Each row comes from the steps of one path. Every step used is in the known rows, and no mark comes twice. Write the path behind each row, first mark first.
(in the rows, 128 means zero)
Known rows:
S G B Z: [ 68 124 160  88 128 132 135 151 132 124 196 143 150 131  93 157  92 104
  93 130 135 122  95 158  98 154  99 140 155  92 133 123 140 105]
Q N F R: [139 132 138 131  97 123 101 110 177 134 145 175 114 124 126 110 111 105
 155 139 142 148 133 137 135 149 149  69 116  99  75 135 132 130]
H P X: [127 130 186 141 114 133  91 161 148 125 174 151 142 126 103 109  88  52
  74 104 123 186 166 136 130 163 105 129 131 105 112 103 122 135]
P X Z: [124 112 154 126 116 155 106 145 146 115 143 137 126 129 106 115  98  87
  50  90 131 136 136 156 112 132 127 116 157 107 130 108 115 132]
N F R K B G S: [139 148  88 132  96 112 151 157 167 158 149 157 151 154 120 116 128  95
 219 164 145 122 152 110 129 109 122  18 141 100  85 145 162 108]
C P: [ 99  87 167 139 121 141 107 127 113 111 161 128 103 131 113 154  88  82
 122 105 150 111 150 148 148 138 142 142 126 101 135 115 142 107]
Q N F: [130 141 168 142 100 130  77 121 159 145 155 169 102 126 124 138 124 106
 145 129 140 146 133 149 132 147 138  96 123 113  85 117 125 136]
X Z B K R F: [ 75 103  89 147 130 115 125 108  79 145 156 116 113 138 131 134 158 119
 100 126 154 167  82 148 104 102 122 124 116  80 126 130 131 120]
B G S: [123 130 163 133 102 164 117 135 125 131 160 143 142 143 107  84 105  99
 133 126 148 107 146 144 164 121 110 100 144 121 102 129 148  95]
B K: [115 105 153 147 120 137 126 144  79 129 161 113 122 150  97 113 105 107
 120 127 153 149 136 154 117 149 124 104 133  78 103 127 155 101]
S G B Z X P H: [ 71 119 173 115 136 151 106 136 125 163 201 156 173 124  92 163  98 107
 106  85 140 118 111 134  69 126  72 197 168 127 134  92 134 111]
H P X Z B: [106 116 147 120 138 143  85 140 166 156 164 152 136 123 105 157 122  42
  24  76 122 192 141 136 117 150 100 147 142  98 149 105  98 141]
K R: [109 108 152 153 111 142 122 138 116 104 163 106 131 140 118  98  77 144
 112 131 140 164 123 145 137 127 131 140 131 106  85 124 144 121]
R K B Z X P H: [112 110 152 138 126 124 119 171 142 188 170 114 162 138 118 190 142 128
 156 101 147 146 157 127  70 101  97 160 172 122 153  91 152 129]
N F R K B Z: [119 123 106 100 107  93 165 172 183 143 154 149 138 135 120 171 133 112
 196 172 145 145 131 126  92 122 136  56 147  80 126 136 161 127]
P H: [144  98 192 138 109 147  96 119 116 132 163 117 146 133 105 135  95 143
 122  86 141 131 126 137 119 155 108 169 142 104 118 116 137 119]
Z B K: [101 110 135 158 129 127 110 128  92 150 170 119 132 146  94 157 115  85
 113 111 147 174 127 147 106 150  98 124 137  71 119 128 154 112]
R K B: [125 117 137 155 112 112 125 173 133 147 159  95 136 151 123 169 112 123
 150 133 136 160 156 151  95 150 122 106 148  87 125 121 143 127]
Q N F R K B G: [126 154  92 149  92  67 111 158 158 169 160 153 131 143 114 132 154 100
 195 178 148 148 146 118 128 111 143   8 129  87  93 139 164 114]
N Q: [112 102 181 119 113 160 101 156 172 100 159 125 135 124 117 141  85  92
  95 123 136 133 146 160 125 138 133 161 138 117 125 114 151 125]
E X: [119 116 183 148 123 170 101 113 146 115 146 120 149 145 124 128  87 103
 107 108 150 148 134 153 115 134 122 141 148  99 124 102 130 142]
Q N: [126 126 170 148 106 126  82 128 146 137 156 127 113 127 127 120 118 115
 101 120 142 155 145 164 137 152 133 118 129 105 102 120 124 124]
C P X Z B G S: [ 88 125 106 133 123 132 100 107 153 144 156 166 132 124 103 146 130  15
  69  71 141 105 144 120 163  80  99  99 148 127 151 116 135 104]
S G B Z X: [ 54 137 145 114 139 130 120 173 144 145 194 144 178 137  90 134  75  86
  66 115 140 136 102 150  78 145  79 152 170  99 120 104 150 125]
E X Z B K: [ 85 104 119 134 154 159 113  98 125 155 142 111 139 156 116 163 141  85
  61  90 159 169 104 146  97 111 116 122 149  71 152 110 126 126]
B K R F: [ 96 117 125 166 105 104 132 126  58 115 164 114 125 145 129  88 128 127
 149 154 157 156 108 146 116 119 124 109 108  87  87 130 154 114]
N F R: [135 111 147 124 102 154 124 122 154 115 147 174 127 135 109 112  80 108
 165 136 146 130 131 134 121 153 144  87 128  93  89 133 139 128]
C P X Z B: [ 87 100 121 140 134 127  89 112 153 131 155 148 116 118 104 187 108  32
  52  63 134 130 137 136 125 114 117 138 143 104 164 106 123 128]
G B K: [106 122 116 155 125 129 116 132  90 142 180 118 135 147  93 147 109  91
  98 116 143 160 120 148  88 165 102 118 138  61  79 133 145 103]
G B K R F N: [ 89 145  88 167 100  82 131 139  64 130 179  93 120 140 130 110 125 131
 158 165 142 160 113 147  90 134 118 102 107  79  54 134 141 118]
H P X Z: [116 109 162 111 130 154 103 159 154 132 156 148 127 129 111 111 114  58
  27  91 128 175 149 144 130 152 123 129 140 102 132 103  98 130]
Z X P H: [129  98 194 162 120 182  79 128 116 160 164 136 153 135 108 132  91 121
 127  67 150 131 156 135  98 128 102 194 151 134 117  88 130 128]
P X: [131 131 174 159 102 134  97 146 141 106 161 139 142 127  98 109  72  77
  91 101 126 147 155 146 114 147 104 119 150 111 110 111 139 143]
E X Z B G S: [100 129 130 118 137 184 103  89 169 162 137 137 159 150 127 131 138  75
  73  88 153 125 114 138 141  83 104 118 158 111 150 111 123 120]
Y N: [123 104 179 131 111 176  94 164 128 137 162 137 121 135 118 144  92 149
 145 131 150 143 155 164 121 156 135 116 124 109 105 128 124 109]
S G B Z X P: [ 46 126 160 116 139 167 117 156 131 151 196 164 157 128 100 153  86  83
  98 114 145 128 126 154  77 126  93 166 166 118 135  98 134 115]
Q N F R K: [146 132 120 142  92 101  99 146 165 133 138 163 100 128 137 140 124 107
 187 145 138 145 156 139 109 154 152  43 118  89  86 135 140 132]

Which path is each row?
[140 121 104 142 104 106 140 160 161 145 148 142 139 149 122 160 107 112
 203 157 137 151 144 124  90 144 139  58 140  80  98 137 146 133] => N F R K B
[100 118 109 147 132 128 111 132 116 147 154 133 131 135  90 143 127  55
  51  83 137 169 123 142  94 126  99 105 150  79 136 120 134 125] => P X Z B K
[122 143  93 108 103  60 141 153 205 163 153 153 127 127 137 166 168 114
 184 170 143 167 132 129 106 122 144  37 135  88 113 137 154 131] => Q N F R K B Z
[103 140 131 114 131 145  93 137 170 168 164 170 154 129 104 117 143  22
  42  84 127 165 147 121 155 116  85 108 144 118 135 111 113 112] => H P X Z B G S
[ 84 106 183 123 127 186 113 157 143 148 167 150 136 127 111 134 104 102
 116 113 156 133 158 157 104 107 121 162 162 122 145  93 138 126] => B Z X P
[ 94 125 129 138 123 144  81 138 137 143 164 150 143 129  75 136 118  53
  49  92 137 135 123 138 128  99 100 104 161  99 154 111 138 125] => P X Z B G
[101 115 157 132 129 161  92 119 149 175 189 148 164 119 100 180 122 113
 102  73 146 133 124 131  71 121  83 204 168 117 118  94 138 123] => G B Z X P H
[141 144  94 151  96  75 120 148 181 160 144 147 126 140 140 154 142 113
 189 159 138 170 151 129 104 145 144  39 125  91  85 139 139 135] => Q N F R K B
[145  88 207 140 109 182  95 105 104 137 161 132 126 125 112 155 108 140
 150  86 148 115 148 141 119 137 126 184 139 127 129 108 118 109] => X P H
[ 60 140 105 159 116  85 136 130  46 116 195 125 148 145 113 109 110 114
 130 153 144 147  77 142  85 135  95 115 113  79  81 135 149 102] => S G B K R F
[ 89 134  89 175 111  94 121 113  64 127 181 116 133 136 125 124 131 117
 128 142 148 165  89 140  87 131 104 120 112  72  63 136 146 115] => G B K R F
[142 111 129 129  99 130 122 160 140 115 140 158 113 140 119 141  93 110
 200 142 137 127 151 135  96 159 148  61 132  80  96 133 148 129] => N F R K
[123 130  96 135  99 118 125 193 144 169 159 163 141 151 107 158 126 130
 237 187 158 134 155 122 111 113 146   4 127  90  97 148 162  99] => Y N F R K B G
[ 72 115  92 138 119  95 132 133  76 146 154  93 107 143 141 124 155 133
 127 145 150 160 103 151 105 105 138 104 112  86 119 129 127 122] => X Z B K R F N
[107 117 155 158  97 127 112 123 103 104 161 120 126 127 141 100 108 139
 148 143 144 142 111 150 121 124 128 140 114 110 105 123 134 133] => K R F
[114 117 102 153 104  96 137 178 124 143 162 109 153 158 101 119 113 113
 166 165 150 138 149 132 119 121 130  47 146  75 122 142 170  96] => F R K B G
[ 91 128  88 170 125 114 130 127  76 124 187  99 137 149 101 118 103 122
  92 132 139 187 102 135 100 135 108 121 130  68  51 138 154 102] => G B K R
[ 64 131 102 154 132 108 143 143  58 113 201 106 149 156  92 103  81 117
 101 142 137 170  88 134 100 142  99 116 130  78  67 137 159  89] => S G B K R
[ 96 109 109 132 124 128 154 179 166 164 157 128 156 142 128 146 124 106
 160 142 156 158 172 136  76 105 125 102 163 104 140 114 151 125] => F R K B Z X P
[108 117 136 115 119 100 148 185 153 147 167 100 137 141 120 186 139 125
 143 150 143 156 139 151  95 129 123 103 160  85 153 120 158 124] => R K B Z
[132 108 108 151 108 104 147 169 149 136 151 100 148 150 125 140 100 121
 160 147 140 161 155 139  94 153 133  80 144  75 113 140 146 120] => F R K B
[119 139 137 143 108 139 140 135 145 160 168 126 166 153 111  99 120 105
 139 135 147 135 140 136 156 107 102  95 148 120 105 131 147  99] => K B G S
[ 94 123 142 105 123 137 122 136 153 133 181 135 136 121 102 174 116 108
  88 119 138 139 106 155  99 147 110 148 155  81 118 123 139 117] => G B Z
[105 107 169 133 128 144 123 134 155 189 178 129 179 132 106 161 132 126
 125  95 156 150 137 125  94  93  93 188 169 132 144  90 142 125] => K B Z X P H
[ 92 116 115 127 148 123 105 145 122 162 169 143 134 136  93 144 141  32
  32  87 131 210 137 130 110 145  95 115 134  74 136 112 117 117] => H P X Z B K
[ 98  92 143 117 135 168 101 119 145 151 149 124 121 136 112 169 115 105
  66  89 142 144 112 161 114 140 124 151 150  87 154 120 111 126] => X Z B
[117 107 107 109 114  92 169 175 169 136 157 110 148 139 120 151 126 127
 153 161 146 155 138 139  95 131 131  78 151  75 139 138 161 116] => F R K B Z
[ 84 100 137 120 133 168  92 131 123 159 161 131 127 138  88 153 128  95
  72 107 151 124 110 152 138 107 123 121 155  88 160 122 137 104] => X Z B G
[ 85 126 156 130 123 142 113 144 109 123 189 135 148 140  96 144  67 103
  99 117 130 128 111 158  95 174  99 144 145  91 107 125 129 111] => S G B
[ 84 125 145 132 130 121 136 168 175 171 173 120 180 145 106 129 108 105
  85 129 150 170 128 145  99 110  95 143 170 103 129 102 157 137] => K B Z X
[ 88 117 140 142 126 136 131 191 150 177 166 118 146 141 126 179 135 107
 150 127 150 156 171 146  76 101 115 129 171 115 150  95 147 134] => R K B Z X P
[ 76  97  88 141 145 136 133 123  93 143 159  96 122 149 107 128 132 122
  65 112 148 187  93 138 118 109 123 124 133  74 111 135 141 106] => X Z B K R
[ 80 116 157 134 131 158 132 152 161 175 171 137 160 135 116 148 120 101
 120 124 156 159 151 146 100  93 112 157 167 124 144  95 137 130] => K B Z X P
